Each row comes from the steps of one path. Every step used is in the known rows, and no mark comes twice. Write the path behind each row, first mark first.
Known rows:
dofili -> dizif -> gizuk -> dodeko -> fekid: 1.782; -0.805; -0.670; -1.074; 0.622; 0.326; -0.775; 3.053; -2.216; -1.108; -2.932; 0.508; -1.097; -1.662; 1.366; -0.280; -3.091
dodeko -> dizif -> gizuk -> deriv: 1.019; 1.195; -1.197; 2.539; 1.385; -0.896; 1.559; 1.797; -2.905; -1.669; -3.126; 0.010; -1.647; 1.208; 1.513; -2.988; -2.159
deriv -> gizuk -> dizif: 2.299; 1.388; -1.418; 0.945; 0.510; 1.835; -1.100; 1.005; -3.111; -1.087; -1.732; 0.659; -1.777; -2.520; -0.861; -0.779; -1.213
dizif -> gizuk -> dodeko: 1.811; 0.019; -0.705; -0.749; -0.247; -0.939; -1.597; 1.394; -2.049; -1.634; -3.643; 0.031; -1.272; -1.228; 0.789; 0.138; -2.124
dizif -> gizuk -> dodeko -> dofili: 0.165; 2.165; 0.620; -1.212; -1.188; 0.058; -1.613; 2.484; -2.185; -1.060; -4.162; -0.371; 0.878; -1.645; 1.400; 0.360; -3.605
dizif -> gizuk -> deriv -> dodeko -> fekid: -3.045; -0.241; -2.475; -3.126; 1.531; 1.144; 0.305; 3.034; -0.208; -3.275; -6.361; 1.039; -2.391; -1.670; 0.693; -1.924; -3.125
dofili -> deriv -> gizuk: -0.163; 2.199; 0.029; 0.779; 1.434; 0.554; -0.404; 1.788; -0.205; 0.281; -3.187; 2.572; -0.872; -1.273; -0.428; -0.007; -1.860
dodeko -> dofili: -1.511; 2.101; 1.128; -0.077; -0.082; -0.137; -1.960; 1.624; -0.005; 0.703; -2.355; -1.591; 2.420; -2.199; -0.062; -0.086; -2.217
dodeko -> dizif -> gizuk: 0.973; 1.791; -1.212; 2.961; 0.460; -1.757; -0.145; 1.763; -2.712; -0.986; -2.399; -1.218; -1.491; -0.686; 1.994; -0.437; -0.816
gizuk -> dizif: 2.766; -0.815; -0.640; 1.509; 0.732; 0.921; -1.067; 0.664; -1.700; -0.682; -0.879; -1.090; -0.782; -0.967; -1.301; -0.948; -1.086
dizif -> gizuk: 0.738; 1.810; -0.293; 0.758; 0.212; -1.347; -1.686; 0.586; -1.071; -1.647; -3.513; -0.280; -0.888; -1.634; 1.424; 0.570; -1.862
dodeko -> gizuk -> dizif: 2.661; 0.493; -1.648; -1.078; 0.166; 1.285; -1.078; 1.055; -2.285; -2.363; -1.762; -0.195; -0.951; -2.040; -0.795; -2.201; -2.248
dofili -> dizif: 2.703; 0.279; 0.065; 2.607; 1.825; 0.274; -0.760; 1.035; 0.370; 0.929; -0.433; -0.449; 0.327; -0.940; -0.614; -0.761; -0.516
gizuk -> dodeko: 1.230; -2.068; -0.509; -1.041; 0.325; -0.372; -1.896; 1.199; -0.667; 0.232; -2.070; -0.946; -0.127; -1.402; -1.345; -0.395; -1.238
dofili -> deriv -> dodeko: -0.986; -0.205; -1.578; 0.354; 1.917; 1.386; 0.071; 2.688; 2.525; 0.013; -3.804; 1.284; -1.201; -0.586; -1.371; -0.030; -0.283
gizuk -> deriv -> dodeko: -1.102; -0.987; -2.314; -0.954; 2.115; 1.689; 0.270; 1.835; 1.452; -1.185; -4.006; 0.399; -1.316; -0.558; -1.784; -2.756; -0.770

Which path is each row?
3.137; 1.646; 0.062; 2.298; 2.242; 0.744; 1.185; 1.285; -1.084; -1.579; -2.892; 1.834; -0.991; 1.256; 0.983; -2.789; -2.823	dofili -> dizif -> gizuk -> deriv
-3.592; -2.218; -2.335; -3.454; 2.149; 1.536; 0.162; 2.861; 1.107; -1.472; -4.790; 0.047; -1.304; -1.894; -1.354; -2.630; -2.206	gizuk -> deriv -> dodeko -> fekid
2.180; 0.619; 0.956; 0.508; 0.286; 1.762; -0.598; 2.815; -0.938; 1.565; -1.113; -0.560; 2.101; -0.943; -0.666; -1.061; -2.232	gizuk -> dodeko -> dofili -> dizif
-0.270; 1.829; -3.439; 2.083; 0.642; -0.059; 0.409; 3.046; -1.448; -1.498; -3.828; -0.866; -2.869; -1.359; 1.419; -0.457; 0.737	deriv -> dodeko -> dizif -> gizuk
4.278; 0.361; -0.536; 1.449; 0.511; 0.359; -0.358; 2.026; -1.876; -0.850; -2.329; 0.911; -1.095; -0.387; 0.903; -0.491; -1.733	dofili -> dizif -> gizuk -> dodeko
0.201; 4.498; -1.089; 1.447; 0.387; 2.517; -0.016; 3.570; 0.100; -0.940; -4.139; 0.690; -0.039; -1.761; 1.472; -0.194; -1.255	deriv -> dodeko -> dofili -> dizif -> gizuk
-1.252; -3.293; -0.574; -3.489; 0.307; -0.545; -2.175; 2.292; -1.087; -0.046; -2.591; -1.435; -0.087; -2.810; -0.904; -0.294; -2.575	gizuk -> dodeko -> fekid
-0.798; -1.007; -3.255; 1.211; 2.361; 1.353; 1.802; 2.984; -0.355; -0.435; -2.979; -0.584; -1.811; 0.407; -1.228; -3.767; 0.247	gizuk -> deriv -> dodeko -> dizif
1.153; 0.184; -2.166; 0.688; 0.310; 0.165; -0.303; 2.818; -3.833; 0.650; -1.720; -0.250; -1.740; -1.981; -0.352; -1.210; -0.362	deriv -> gizuk -> dodeko -> dizif
-0.640; 1.058; -2.412; -0.672; 1.586; 1.248; 0.553; 2.004; 0.079; -2.959; -5.678; 1.482; -2.466; -0.479; 0.245; -2.181; -1.649	dizif -> gizuk -> deriv -> dodeko
-2.141; 3.264; -1.129; -1.218; 0.574; 2.136; 0.493; 3.095; -0.198; -2.525; -6.223; 1.149; -0.336; -0.815; 0.861; -2.033; -3.044	dizif -> gizuk -> deriv -> dodeko -> dofili
-2.781; 2.032; -1.024; -0.972; 0.105; 1.614; -1.389; 2.829; 1.325; 0.096; -3.887; -1.097; 1.071; -2.922; -0.724; -0.109; -0.728	deriv -> dodeko -> dofili
0.144; 0.449; -1.031; -2.750; 1.229; 0.275; -0.197; 0.965; -0.362; -2.229; -3.407; 0.918; -0.177; -0.973; -0.789; -4.084; -3.315	dodeko -> gizuk -> deriv
0.894; 0.301; -0.244; -0.754; 0.961; 1.068; -0.322; 2.553; -1.173; 0.375; -3.298; 2.857; -1.287; -1.012; -1.051; -0.306; -2.190	dofili -> deriv -> gizuk -> dodeko
-1.689; -1.095; -1.220; -3.924; 0.105; 0.427; -2.068; 2.697; -2.350; -0.437; -3.579; 0.430; -1.049; -4.246; -0.532; -0.079; -2.663	deriv -> gizuk -> dodeko -> fekid
-0.632; 0.204; -2.395; -1.076; 2.365; 2.437; 1.556; 3.478; -0.107; -2.532; -5.089; 2.001; -2.318; -0.847; 0.798; -2.626; -2.780	dofili -> dizif -> gizuk -> deriv -> dodeko -> fekid
